Known rows, with every way that one mark hangs from another
zule{rivo}: [-7.7, 5.1, 21.4, -3.5, 3.1, 2.1, 4.6, 8.1, -2.2, -4.8, 8.8, -5.6, -2.2, -9.9, 11.5, -7.0, 7.9, -9.3, -9.5, 3.5, -4.9, -8.2, 4.3, 1.9, -3.4, 11.8, 5.9]
rivo{fiva}: [7.3, 6.2, -0.3, -16.0, 8.8, 6.5, 15.4, -7.8, -1.2, -10.2, -15.9, -3.9, -0.9, -2.9, 7.1, -12.8, -9.9, -12.1, -24.0, -2.2, 4.5, 3.8, 0.2, -5.2, 6.9, -7.3, 7.7]
begane{rivo{fiva pononit revof{giva} zule}}: [-6.1, 7.4, -27.3, -8.9, 38.2, 25.2, -12.5, -24.5, 16.7, -39.0, -16.5, -17.0, -6.3, -31.2, 27.9, 9.2, -3.3, -28.7, -28.8, 6.1, -17.3, 26.6, 21.2, 17.4, 13.0, -25.9, 0.5]
begane{rivo{fiva{zemun} revof}}: [-16.1, 14.0, -15.4, 4.2, 7.3, 18.1, -2.5, -15.7, 17.6, -9.6, -18.9, -21.9, -7.7, -14.1, 19.7, 7.5, -4.7, -23.5, -20.3, -2.7, 12.8, 11.6, 5.5, 4.7, 23.4, -9.9, 0.6]
begane{rivo{fiva}}: [-12.1, 6.2, -12.0, -7.2, 2.9, 16.9, 2.9, -11.8, 10.9, -6.9, -17.0, -12.8, -12.5, -3.6, 21.4, 4.7, -3.4, -19.5, -19.8, -9.1, 4.1, -1.4, 2.8, 6.0, 12.9, -6.2, -9.9]
fiva{rivo{pononit revof}}: [-25.5, 23.9, -5.2, 0.8, 12.6, 10.9, -16.2, -16.9, 22.8, -11.9, -24.7, -2.3, 6.7, 0.7, 4.3, 1.6, 6.6, -3.5, 5.3, 30.8, -3.8, 25.0, 31.2, 1.0, 13.4, -4.1, 19.2]
fiva{rivo{pononit revof{giva}}}: [-24.2, 20.1, -9.2, 4.5, 22.9, 7.9, -24.5, -25.6, 20.1, -15.3, -21.0, 1.4, -0.2, -3.3, 8.0, 5.9, 2.2, -9.6, 6.2, 32.1, -10.6, 27.0, 27.4, 0.5, 12.1, -9.5, 19.2]
pononit{zinitad}: [-3.1, -2.0, 10.4, 3.9, -14.3, 6.6, 14.4, 1.0, 2.7, -3.2, 8.3, 2.7, -12.9, 20.5, -20.1, -5.9, 0.4, 5.3, 4.3, -7.2, -4.8, -19.9, -1.6, 10.6, 3.4, -13.7, 4.0]
revof{giva rivo{fiva zule}}: [6.7, -17.1, -2.4, -3.0, 55.7, 13.4, -3.0, -17.1, -21.5, -31.0, 0.3, -3.0, -21.1, -19.0, 22.2, 1.5, -5.2, -32.4, -42.2, 0.1, -27.2, 29.5, 10.9, -5.5, -13.1, -26.3, -3.9]
begane{rivo{fiva pononit revof}}: [-8.9, 21.9, -15.5, -4.5, 13.8, 20.4, -7.3, -21.3, 21.8, -24.4, -22.3, -16.0, -0.1, -16.9, 20.0, 6.9, -9.9, -20.6, -25.2, 10.2, -4.1, 7.7, 19.7, 14.7, 23.1, -18.6, 1.7]
pononit{rivo{fiva{zemun} revof zule} zinitad}: [-13.4, -1.6, 9.2, -2.1, -6.4, 28.6, 18.2, -18.9, 9.0, -11.1, -2.6, -17.0, -3.4, 0.2, -17.5, -21.0, 4.5, -9.0, -14.5, -6.3, -0.1, 9.5, 16.9, 2.8, -1.3, -22.9, 49.2]
fiva{rivo}: [-27.3, 7.4, -2.2, -1.6, 0.2, 7.2, -5.7, -7.7, 12.3, 5.1, -20.1, 1.2, -6.7, 14.5, 4.3, -1.2, 12.0, -2.0, 9.7, 11.6, 3.2, 14.7, 14.6, -7.7, 4.2, 7.4, 7.0]
rivo{pononit revof zule}: [6.9, 6.0, -16.3, -6.5, 36.3, 17.9, -10.7, -6.6, 13.3, -40.4, -6.0, -12.4, 18.8, -34.5, 5.1, -0.6, 4.6, -6.7, -12.6, 19.4, -21.0, 37.6, 30.7, 18.6, 2.2, -22.1, 16.7]
begane{rivo{fiva{zemun} pononit revof}}: [-12.7, 30.9, -18.3, -1.4, 14.6, 22.9, -6.5, -17.5, 27.6, -16.1, -24.6, -19.2, -3.3, -14.4, 19.6, 1.9, -12.2, -24.4, -21.8, 9.1, 8.8, 13.3, 17.0, 14.9, 28.6, -18.9, 5.0]
revof{giva rivo{fiva{zemun}}}: [-0.1, 3.8, 2.6, 8.4, 42.8, 7.7, -4.9, -17.5, -14.2, -12.8, -1.8, -1.8, -23.7, -6.8, 17.4, -0.5, -17.9, -32.4, -35.4, 4.3, -6.4, 18.3, 4.0, -9.6, 0.4, -23.9, -1.3]
begane{rivo{zule}}: [-14.0, -9.5, -19.9, -3.9, 9.1, 20.1, -4.5, -0.5, 10.3, -10.1, -4.7, -15.1, -12.7, -11.7, 21.2, 11.7, 14.1, -13.2, -9.6, -12.7, -6.3, 12.3, 6.9, 13.5, -0.8, -4.3, -16.1]
revof{giva}: [2.2, -8.2, -7.3, 6.1, 21.6, -8.2, -15.8, -18.4, -8.0, -7.9, 8.4, 7.8, -12.8, -8.9, 8.5, 8.4, -7.5, -10.9, 1.8, 1.6, -13.5, 5.4, -7.1, -1.9, -3.0, -10.8, -0.7]
zule{rivo{fiva pononit{zinitad} revof}}: [-1.3, 25.0, 23.1, -10.0, 15.5, 13.8, 11.6, -7.4, 9.9, -29.7, -3.7, -9.6, 3.7, -15.5, 6.1, -16.9, -6.0, -16.6, -28.1, 17.6, -11.6, -6.6, 19.6, 13.8, 13.7, -12.1, 25.4]
pononit{rivo{zule}}: [-11.6, -11.1, 0.8, -7.1, -4.7, 15.4, -1.0, -10.6, 0.8, 2.0, 0.5, -9.0, 4.3, -5.9, -1.1, -8.6, 12.8, -2.5, -2.2, -4.0, -7.6, 13.3, 16.9, -4.7, -18.7, -1.4, 28.8]
pononit{rivo{fiva revof{giva} zule}}: [-5.4, -13.1, -2.1, -7.7, 17.0, 15.2, -4.8, -31.8, -2.8, -19.9, -6.3, -12.0, 5.1, -24.6, 6.4, -7.5, 3.5, -16.5, -19.5, 2.2, -15.8, 27.3, 17.7, -9.5, -11.2, -14.4, 41.5]

Rows
[-2.1, 20.2, 20.2, -7.3, 26.1, 10.1, 3.9, -16.6, 6.3, -33.4, 1.3, -5.8, -2.8, -19.7, 10.2, -12.6, -10.1, -21.3, -26.6, 18.6, -18.0, -3.0, 15.8, 12.3, 11.7, -16.5, 25.0]	zule{rivo{fiva pononit{zinitad} revof{giva}}}
[-29.0, 14.8, -14.5, 0.0, 15.1, 21.7, -0.7, 2.9, 21.6, 7.9, -22.6, -11.7, -13.3, 5.4, 9.7, -10.8, 17.2, -12.7, 6.8, 5.4, 24.3, 42.4, 15.2, -3.5, 6.9, 2.9, 10.8]	fiva{rivo{zule} zemun}
[-28.6, 2.4, -5.6, 8.5, 16.7, 3.5, -20.7, -22.0, 9.6, -10.7, -16.0, 0.4, -4.3, -2.2, 8.0, 9.8, 9.6, -8.3, 9.9, 19.8, -8.5, 25.2, 14.2, -9.9, 5.2, -0.4, 14.7]	fiva{rivo{revof{giva}}}
[8.6, -0.5, -0.5, -5.6, 56.4, 20.5, 0.0, -18.7, -9.9, -38.5, -0.4, -0.3, -22.3, -9.6, 13.2, -6.8, -12.8, -30.0, -43.0, 8.3, -31.3, 20.8, 23.1, 9.9, -5.0, -41.8, 1.7]	revof{giva rivo{fiva pononit{zinitad} zule}}
[-0.1, 7.3, 6.8, 13.4, 35.7, 8.3, -13.3, -16.8, -8.2, -19.9, 10.6, 7.5, -22.1, 3.2, 3.3, 3.6, -16.3, -18.7, -22.1, 14.9, -27.8, 1.3, 17.4, 9.5, -2.5, -34.0, -3.1]	revof{giva rivo{pononit{zinitad}}}
[17.1, 15.0, -14.8, -32.7, 37.7, 24.5, 14.6, -6.0, 11.2, -35.2, -21.3, -8.3, 5.4, -20.1, 13.8, -21.5, -6.8, -17.1, -36.6, 8.7, -9.2, 28.9, 26.3, 15.4, 4.9, -23.6, 12.2]	rivo{fiva pononit zule}
[5.5, 7.5, 5.2, -12.1, 34.8, 29.1, 16.4, -1.9, -2.7, -29.7, -7.9, -8.8, -8.1, -0.6, 5.5, -15.4, -5.4, -20.4, -45.5, 6.9, -17.1, 15.0, 30.3, 11.6, -2.5, -31.5, 2.7]	revof{rivo{fiva pononit{zinitad} zule}}
[15.1, 13.2, -14.9, -22.4, 46.3, 24.3, 4.5, -15.5, 12.4, -50.2, -21.3, -15.8, 18.0, -38.0, 12.9, -13.7, -4.9, -18.4, -36.6, 18.2, -16.0, 41.2, 32.2, 13.1, 9.9, -28.8, 24.6]	rivo{fiva pononit revof zule}
[-34.9, 25.6, -7.6, 14.2, 6.8, 13.0, -10.7, -8.5, 24.3, 9.2, -23.7, -11.7, -4.5, 4.1, 3.5, -2.0, 8.3, -11.2, 12.4, 16.8, 26.0, 35.4, 14.2, -9.2, 19.0, 2.3, 20.3]	fiva{rivo{revof} zemun}
[7.1, 9.8, -8.3, -3.6, 63.2, 20.1, -5.1, -16.6, -6.4, -30.0, -5.6, -5.1, -20.3, -18.2, 21.8, -7.3, -15.1, -36.3, -43.9, 11.3, -15.6, 36.3, 21.7, 5.2, -1.3, -35.9, 2.2]	revof{giva rivo{fiva{zemun} pononit zule}}
[-10.8, 8.1, -22.7, -7.9, 16.7, 24.7, -8.2, -3.6, 20.0, -16.9, -9.6, -13.6, -8.4, -13.2, 22.1, 6.5, 5.8, -13.9, -12.5, -1.0, -8.3, 12.5, 20.0, 23.2, 5.3, -13.6, -12.6]	begane{rivo{pononit zule}}
[-8.2, -5.1, -19.6, -15.2, 15.2, 24.3, 6.0, -6.6, 9.5, -18.5, -16.0, -17.4, -12.9, -14.0, 26.4, 2.1, 6.7, -21.1, -25.3, -14.3, -3.2, 14.1, 8.0, 8.6, 5.5, -8.3, -11.4]	begane{rivo{fiva zule}}
[3.3, 16.7, 4.1, -8.5, 34.9, 31.9, 17.4, 1.3, 2.6, -23.3, -9.8, -11.6, -12.8, 0.3, 5.1, -19.4, -8.7, -22.8, -43.6, 6.1, -3.5, 21.7, 29.0, 12.3, 4.0, -31.3, 5.1]	revof{rivo{fiva{zemun} pononit{zinitad} zule}}
[12.5, 20.5, -23.2, -12.3, 61.2, 22.7, -4.4, -23.3, 14.1, -46.5, -18.3, -15.4, 3.4, -42.2, 17.4, -12.4, -14.1, -30.5, -34.5, 17.6, -6.7, 53.6, 24.3, 12.0, 14.9, -36.6, 26.8]	rivo{fiva{zemun} pononit revof{giva} zule}
[8.8, 24.8, -10.8, -15.2, 36.5, 33.6, 16.7, -10.1, 21.9, -42.3, -18.2, -18.5, 4.6, -22.3, -1.5, -23.8, -9.1, -19.9, -31.6, 11.6, -0.2, 35.0, 27.7, 21.3, 19.3, -39.4, 30.3]	rivo{fiva{zemun} pononit{zinitad} revof zule}
[-14.7, 11.9, 17.0, -2.8, -24.5, 21.6, 22.4, -17.6, 9.9, 11.2, -4.5, -6.5, -12.6, 23.8, -22.1, -25.4, -7.1, -5.6, -8.7, -8.2, 12.4, -15.1, 8.8, -0.5, 4.5, -16.9, 41.0]	pononit{rivo{fiva{zemun}} zinitad}
[12.3, 10.9, -7.8, -19.9, 35.9, 29.4, 14.7, -14.9, 15.2, -53.2, -15.4, -13.1, 8.9, -24.2, -0.7, -17.9, -5.2, -14.7, -33.9, 12.4, -19.6, 27.1, 30.6, 20.6, 11.9, -37.7, 27.6]	rivo{fiva pononit{zinitad} revof zule}
[-13.1, -12.3, 0.2, 0.5, -0.1, 14.7, -7.9, -16.8, 0.8, -8.4, 1.0, -13.4, 13.3, -18.7, -2.7, -2.6, 14.5, -3.7, -3.4, 2.6, -12.5, 22.2, 20.3, -5.5, -14.3, -4.4, 37.4]	pononit{rivo{revof zule}}
[-9.5, -14.7, 8.1, -3.4, 4.1, 23.0, 9.6, -31.4, -0.1, -22.1, 2.9, -8.4, -7.0, -5.4, -13.0, -12.6, 3.4, -10.9, -16.0, -5.5, -20.8, 6.0, 16.2, 1.0, -8.1, -27.3, 46.4]	pononit{rivo{fiva revof{giva} zule} zinitad}
[8.9, 44.4, -8.5, -16.8, 21.0, 16.6, 11.9, -8.4, 20.8, -8.2, -25.4, -6.5, 0.1, -3.2, 6.9, -24.6, -24.7, -18.8, -26.2, 15.2, 20.6, 13.7, 16.5, 10.5, 24.4, -20.7, 16.0]	rivo{fiva{zemun} pononit}
[11.6, 25.4, -18.8, -17.3, 46.4, 28.8, 6.6, -11.6, 20.0, -39.8, -24.5, -21.0, 13.0, -35.7, 12.8, -18.4, -9.1, -23.9, -34.0, 16.7, 3.4, 50.3, 29.4, 14.0, 18.3, -28.9, 27.3]	rivo{fiva{zemun} pononit revof zule}
[3.8, 18.3, -10.9, 8.1, 32.5, 0.3, -26.1, -25.0, 10.5, -29.9, -1.3, 1.0, 10.0, -25.4, 3.8, 8.2, -14.9, -10.7, -3.4, 28.3, -19.8, 17.0, 18.1, 11.7, 11.0, -25.3, 17.6]	rivo{pononit revof{giva}}
[-15.4, 6.1, 13.4, 7.9, -9.4, 16.7, 7.8, -32.4, 6.4, -3.9, 0.7, -7.4, -10.8, 6.8, -18.8, -14.5, -9.1, -11.6, -7.4, 0.2, 0.2, -4.3, 8.8, -3.0, 6.0, -25.3, 48.4]	pononit{rivo{fiva{zemun} revof{giva}} zinitad}
[6.5, -0.5, -12.9, 0.6, 41.0, 16.7, -11.8, -18.2, 9.7, -47.9, 6.0, -4.1, -0.1, -26.8, -2.6, 1.1, -0.2, -9.7, -9.8, 15.6, -33.2, 27.1, 23.9, 24.7, 1.3, -38.2, 19.6]	rivo{pononit{zinitad} revof{giva} zule}
[-29.6, 38.5, -13.5, 12.2, 24.4, 13.4, -21.9, -19.8, 30.9, -0.9, -23.6, -6.3, -6.4, -1.1, 6.8, -1.9, -3.6, -16.5, 9.9, 30.9, 16.2, 39.4, 23.6, 1.2, 23.3, -11.0, 22.9]	fiva{rivo{pononit revof{giva}} zemun}
[9.1, 2.0, -20.3, -2.7, 51.3, 12.0, -22.1, -18.8, 7.9, -46.4, 1.2, -6.5, 9.3, -40.6, 11.3, 5.1, -0.7, -14.3, -13.2, 21.4, -29.9, 40.4, 25.8, 16.2, -1.8, -28.4, 15.1]	rivo{pononit revof{giva} zule}
[-1.5, 25.5, 23.7, -17.1, 10.5, 14.8, 18.5, -0.3, 8.9, -19.3, -3.3, -4.8, -5.1, -2.6, 7.5, -23.7, -7.9, -15.9, -27.5, 11.7, -5.7, -14.0, 15.8, 15.2, 10.8, -8.8, 16.2]	zule{rivo{fiva pononit{zinitad}}}
[-7.2, 10.9, -23.1, -12.0, 27.5, 28.7, -4.5, -16.7, 21.2, -34.9, -21.5, -20.6, 0.6, -27.5, 25.2, 4.4, 0.2, -23.4, -29.0, 5.2, -11.6, 23.7, 24.5, 18.2, 14.9, -21.4, 1.1]	begane{rivo{fiva pononit revof zule}}
[14.0, 5.4, -12.7, -15.5, 51.3, 23.3, 4.1, -27.0, 9.0, -58.2, -9.9, -8.2, -1.1, -30.9, 4.7, -11.4, -10.2, -22.2, -33.4, 13.5, -29.1, 30.3, 25.4, 19.0, 8.9, -44.9, 25.9]	rivo{fiva pononit{zinitad} revof{giva} zule}
[-9.0, -3.6, -5.2, -3.8, 19.4, 17.9, -3.5, -28.8, 2.6, -12.9, -8.2, -15.6, 2.5, -24.0, 5.7, -9.7, 0.9, -20.6, -16.7, 0.5, -3.5, 32.6, 15.7, -9.5, -5.9, -15.6, 44.0]	pononit{rivo{fiva{zemun} revof{giva} zule}}
[4.2, -2.8, -6.1, 4.1, 55.8, 12.8, -18.0, -11.8, -11.1, -29.7, 6.3, 0.8, -15.0, -17.1, 18.0, 4.5, -6.4, -24.3, -29.1, 14.1, -32.2, 27.5, 23.1, 7.6, -12.6, -30.6, -5.1]	revof{giva rivo{pononit zule}}
[-26.2, 26.8, -21.1, 5.5, 38.1, 21.4, -18.2, -14.2, 28.6, -12.4, -23.6, -11.4, -6.7, -11.8, 11.8, -3.9, 7.8, -19.0, 3.8, 26.3, 9.7, 55.5, 28.5, 4.7, 15.3, -14.3, 23.1]	fiva{rivo{pononit revof{giva} zule} zemun}
[-30.3, 8.9, -18.3, 9.4, 29.9, 17.3, -15.1, -12.4, 18.6, -7.2, -18.8, -12.4, -11.1, -12.0, 12.9, 0.0, 14.3, -18.1, 6.7, 12.9, 12.3, 53.8, 16.1, -5.1, 8.2, -5.5, 18.8]	fiva{rivo{revof{giva} zule} zemun}
[3.0, 12.1, -7.7, 4.2, 31.8, 3.7, -4.2, -26.7, 2.6, -20.3, -13.1, -10.9, -1.7, -25.5, 10.8, -2.8, -17.1, -26.7, -20.8, 6.5, 6.7, 27.2, -1.4, -8.0, 18.5, -19.3, 21.7]	rivo{fiva{zemun} revof{giva}}
[-13.0, -2.3, 15.4, 3.3, -10.0, 14.1, 6.5, -35.9, 2.1, -11.2, 0.8, -4.3, -6.6, 5.6, -18.2, -10.7, -6.8, -8.4, -8.6, 0.1, -13.4, -10.2, 10.8, -2.4, 0.3, -24.5, 46.4]	pononit{rivo{fiva revof{giva}} zinitad}
[-5.0, 33.2, 21.5, -5.8, 16.3, 17.0, 13.1, -4.2, 14.8, -23.1, -5.4, -13.1, 0.7, -14.6, 5.1, -21.0, -8.5, -20.5, -27.0, 17.1, 2.5, -0.4, 18.0, 13.5, 18.9, -12.5, 26.7]	zule{rivo{fiva{zemun} pononit{zinitad} revof}}
[5.9, 0.4, -14.6, -10.8, 36.3, 22.4, 11.2, -7.6, 5.4, -31.5, -17.2, -22.7, 6.9, -34.7, 12.0, -11.1, 1.8, -22.0, -30.1, -1.3, 6.0, 47.6, 11.5, -0.7, 8.4, -16.2, 22.8]	rivo{fiva{zemun} revof zule}
[-10.1, 3.3, 7.7, -3.1, -6.7, 11.0, 0.0, -28.6, 3.1, -4.6, -11.3, -11.0, 12.4, -9.3, -2.5, -9.0, -3.5, -9.0, -13.0, 6.0, -2.6, 6.8, 16.5, -12.4, -0.9, -5.9, 42.5]	pononit{rivo{fiva revof}}
[-10.3, 32.7, -18.6, -7.9, 10.9, 24.0, 0.5, -11.1, 26.7, -5.4, -22.9, -14.7, -12.4, -2.4, 20.5, -4.1, -13.7, -23.7, -21.6, 3.6, 15.0, 4.7, 13.9, 16.7, 24.3, -16.1, -4.0]	begane{rivo{fiva{zemun} pononit}}
[8.0, 27.3, 2.9, -10.1, 17.4, 17.2, 11.0, -21.7, 17.1, -35.6, -17.1, -6.2, 10.0, -8.1, -8.1, -14.8, -19.6, -10.7, -26.4, 19.8, -9.5, 2.9, 23.0, 14.9, 23.6, -33.6, 28.0]	rivo{fiva pononit{zinitad} revof}
